Known rows, with every step that occurs:
baruk -> teli -> disin -> mamol -> pober: [ 21   9  22 -39  -4   7  -9 -12 -24 -17 -18  12 -18   3  -3 -12 -17  11
 -17 -21  20]
teli -> baruk -> mamol: [  5  -9  12  10 -10  12  11  24   5 -12 -13   0  17  22  10 -10  24  -1
   1 -10  13]
disin -> mamol: [  6  -8  17  -3  -2   2  -9   8  -5   4   3   3   6   5  13  -8  -5   4
 -11  -2   2]
baruk -> tosiv -> pober -> teli: [-10 -12  25  22  12 -19  10   9 -20  13   3 -22  20   1  21   7  -4  10
 -18  24 -20]
mamol -> pober -> tosiv -> baruk -> teli: [ 34 -13  26   3 -21  26   0 -15 -16 -13 -24  21 -17  14   8 -25  19   8
 -20 -28  33]
tosiv -> baruk -> mamol -> pober: [ 35 -15  13  20 -10  10   9  -9 -17  -5 -13  16 -16  23  10 -18  23  -7
 -20 -13  20]
mamol -> baruk -> teli: [ -6  -5  19   1  -7 -10  -3  10 -15  11 -22  -9   8   3   8 -27  12   2
 -10 -12  17]
baruk -> mamol -> pober: [ 29 -12   8  14  -6  -2   7   3  -6  -6 -17   6  -6  22   9 -20  12  -3
 -17 -10  18]
teli -> disin -> mamol -> baruk: [  9  -1   6 -28  -7  -6 -16  -4 -14  19  -3  -2  10  -8   4  -9 -13  -7
 -11   0 -11]
mamol -> pober -> teli: [ 21 -16  15   2  -6 -13   1  -6 -13  -3  -7  -7  -6  14  13 -16   6   7
 -31  13   6]
disin -> mamol -> baruk -> tosiv -> pober: [-12   8  28   3   1 -35  -6  26 -11  26   0 -24  27 -14  15  -3 -18  -6
  -5   0 -24]
baruk -> teli: [ -3 -10  22   5  -1  11   2   6 -16  -6 -19   5   1  11  10 -14  10  16
 -12 -10  25]
tosiv -> baruk: [  9 -22  21  16  -9  18   2  -5 -21   6  -2  13   2  12  17  -6  20   5
 -18   4   9]
baruk -> teli -> disin -> mamol: [  6   3  16 -29   2  18  -9 -11 -22  -8 -10  12  -6   1   1  -4 -12   9
 -11 -15  14]
disin -> mamol -> baruk -> teli -> pober: [  4  10  13 -14   0  -1  -3   9 -15  12 -10  -3 -12  -1  12 -40 -16  -4
  -1  -6  15]
baruk -> teli -> disin: [  2  -7  15 -16   1  22   0 -13 -28  -6 -18  11   0   5   3  -4   2  17
 -13  -7  18]
mamol -> baruk -> tosiv -> pober: [-17  -2  27  15   0 -32   5  24 -16  28  -8 -24  30  -9  16  -4  -3   2
  -8   9 -17]
tosiv -> pober -> teli -> baruk -> mamol -> disin: [  9  -5  24   7  15   8  12  17  12  -3  -7   0  22  19  17   6  16  16
 -13   8  -9]
teli -> pober -> tosiv -> baruk: [ 32 -22   6  16 -14  47  10 -17 -10  11  -1  25  -8  13  22 -27   7   3
  -8   6  13]
pober -> tosiv -> baruk -> mamol: [ 41 -28   1  36 -13  38   7 -19  -2   4  -7  19  -3  20  15 -15  30 -12
 -11 -18  13]
disin -> mamol -> baruk: [  4  -4  14  -8  -9 -19 -14  13  -4  20  -1 -10  12  -3  11 -18  -3  -9
 -10  -3  -5]
teli -> pober -> tosiv -> baruk -> mamol -> disin: [ 57 -19   6  21  -3  56  21 -23  -1   6 -13  42  -9  24  20 -21  15   2
  -8   4  12]
tosiv -> pober: [ -8 -12  23  15   8   5   0  12  -4  17   0  -1  16   2  19  -5  -1  21
 -18   1  -3]
pober -> teli -> baruk -> mamol -> disin: [ 20 -10  18   2   1   9  15  11   5 -14 -13   5  18  26  13   2  26   7
 -11  16   1]

Rows:
[  7   0   8 -21  -3 -32  -5  -9 -29  14   2 -24  13 -10   6   4 -13 -16
 -11  22 -29]
pober -> teli -> disin -> mamol -> baruk -> tosiv
[ 27   6  27 -34  -9  18  -9 -23 -35 -16 -15  21 -27   6   0  -8  -6   7
 -21 -23  23]
tosiv -> baruk -> teli -> disin -> mamol -> pober
[  8 -14   4  14  -5   4  12  13   2 -12  -6 -12  12  24  13 -10  26  -7
  -8   4   4]
pober -> teli -> baruk -> mamol
[ -2  -3  12 -20  -5   0  -4  -7 -26  11 -24  -2   4  -2   1 -14   4   4
 -12  -9  11]
mamol -> baruk -> teli -> disin
[ 43  -5   8 -32 -18  18 -15 -20  -3  -4  -8  18  -5   2   1  -8 -17   3
 -19 -15   2]
teli -> disin -> mamol -> pober -> tosiv
[-25   3  38   4  -6 -12  12  40 -12  -4  -7 -16  40   3  17  10   1  19
   2   5  -8]
teli -> baruk -> tosiv -> pober
[ -4 -18  18  18  15  -3   0   1  -6  18   6 -13   8   5  21  -4   1  16
 -26  14 -12]
tosiv -> pober -> teli
[-10  -7  26   2 -13 -16  14  23 -19 -15  -5 -23  28  11  14   5  14   4
  -3  25  -6]
pober -> teli -> baruk -> tosiv
[  2 -15  12  -2  16   9  -1 -17 -16  15   5  -6   8   0  15   8  -8  18
 -28  15 -17]
tosiv -> pober -> teli -> disin
[ 26 -27  15  20 -17  34  -1 -14  -6   6  -5  19   4  12  16 -12  21   3
 -16  -5   8]
pober -> tosiv -> baruk
[ -1   4  19 -12  -4 -15 -14  12 -10   9 -13  -8   0  -2   6 -26  -2  -4
  -8 -19  12]
disin -> mamol -> baruk -> teli
[ 26 -16  14  -5 -14  48  -1 -33 -24  -6 -18  26  -9   7   5  -7  15   8
 -15 -19  19]
pober -> tosiv -> baruk -> teli -> disin
[  8 -12  22 -10  -5  33   2 -22 -38  -6 -15  20  -9   7   5  -3  13  12
 -16  -9  20]
tosiv -> baruk -> teli -> disin
[ 26 -16  14  15   6  16  11   2   0   3 -15  22  12  21  14  -2  17   9
 -14   5   7]
baruk -> mamol -> disin
[ 40 -20  19   6 -25  22  -1 -14  -8  -1 -12  20  -7  12  12 -18  17   5
 -23 -11  16]
mamol -> pober -> tosiv -> baruk
[ 17  -5   5   3 -12  18   4  -3  -5  14 -22   3  -6   4  13 -45   1   0
  -1 -10  19]
mamol -> baruk -> teli -> pober -> tosiv
[ 37 -13  -3  -2   2   3   7 -27 -19  -6 -11   2 -15  19   4  -9   5  -6
 -27   5   3]
baruk -> mamol -> pober -> teli -> disin
[ 46 -17   1  18 -15  14   4  -7   7  -5 -18  11  -7  22   8 -22  14  -7
 -16 -22  17]
baruk -> mamol -> pober -> tosiv
[ 36  -7   9   2 -26  14   8  12  15 -21 -22   7   7  25   6 -22  21  -4
  -6 -25  20]
teli -> baruk -> mamol -> pober -> tosiv
[ 15   3  23 -27 -15 -16  -7  19  -2 -23  -1 -11   0  11   9 -11  -3   3
 -17   1   3]
disin -> mamol -> pober -> teli -> baruk
[ 51 -25  14  24  -7  42  10 -20   3   4 -14  37   5  21  16  -2  31   1
 -15  -6   9]
pober -> tosiv -> baruk -> mamol -> disin
[ -9   3  23   6   9 -44  -6  14 -14  26   7 -36  18 -12  17  -3 -16 -10
 -13  14 -32]
disin -> mamol -> baruk -> tosiv -> pober -> teli
[ 10  -6  22 -14 -18 -12   4  17  -6 -19 -10 -13   7  18  10 -14  13  10
 -19  11   9]
mamol -> pober -> teli -> baruk
[ 13  -5   1 -24  -1 -16 -15 -15 -16  19   5 -14   3  -7   6  -7 -11 -11
 -21  12 -20]
pober -> teli -> disin -> mamol -> baruk
[-15  -7  31  19   6 -12   9  20 -20  14  -4 -12  26   0  18   7  -6  15
  -8  10 -10]
baruk -> tosiv -> pober
[ -4  -9  19   1  13  -8   9  -9 -31  12   2 -16  18  -4  14  18 -13  13
 -19  26 -26]
baruk -> tosiv -> pober -> teli -> disin
[ 38  -8  15 -11 -19   5 -13  -4   7  -5  -7  10  -5   7   8 -18  -9   1
 -17 -19   9]
disin -> mamol -> pober -> tosiv
[-13  -3  31  -3 -20  -9  14  35 -17 -15 -12 -12  35   9  12   6  12   6
   5  12   2]
teli -> baruk -> tosiv
[ -7  11  22 -18   3 -23  -7   8 -22  26   1 -18  25 -18   8   9 -26  -3
  -6   2 -29]
teli -> disin -> mamol -> baruk -> tosiv -> pober
[  4   5  15 -24 -11 -25  -5   1 -29  15  -5 -14  20 -12   3   4 -17 -13
  -3   8 -19]
teli -> disin -> mamol -> baruk -> tosiv
[ 40  -2  27  -9 -20  22 -11 -16 -11 -16 -15  20 -23   9   6 -23   4   0
 -17 -35  28]
disin -> mamol -> pober -> tosiv -> baruk -> teli
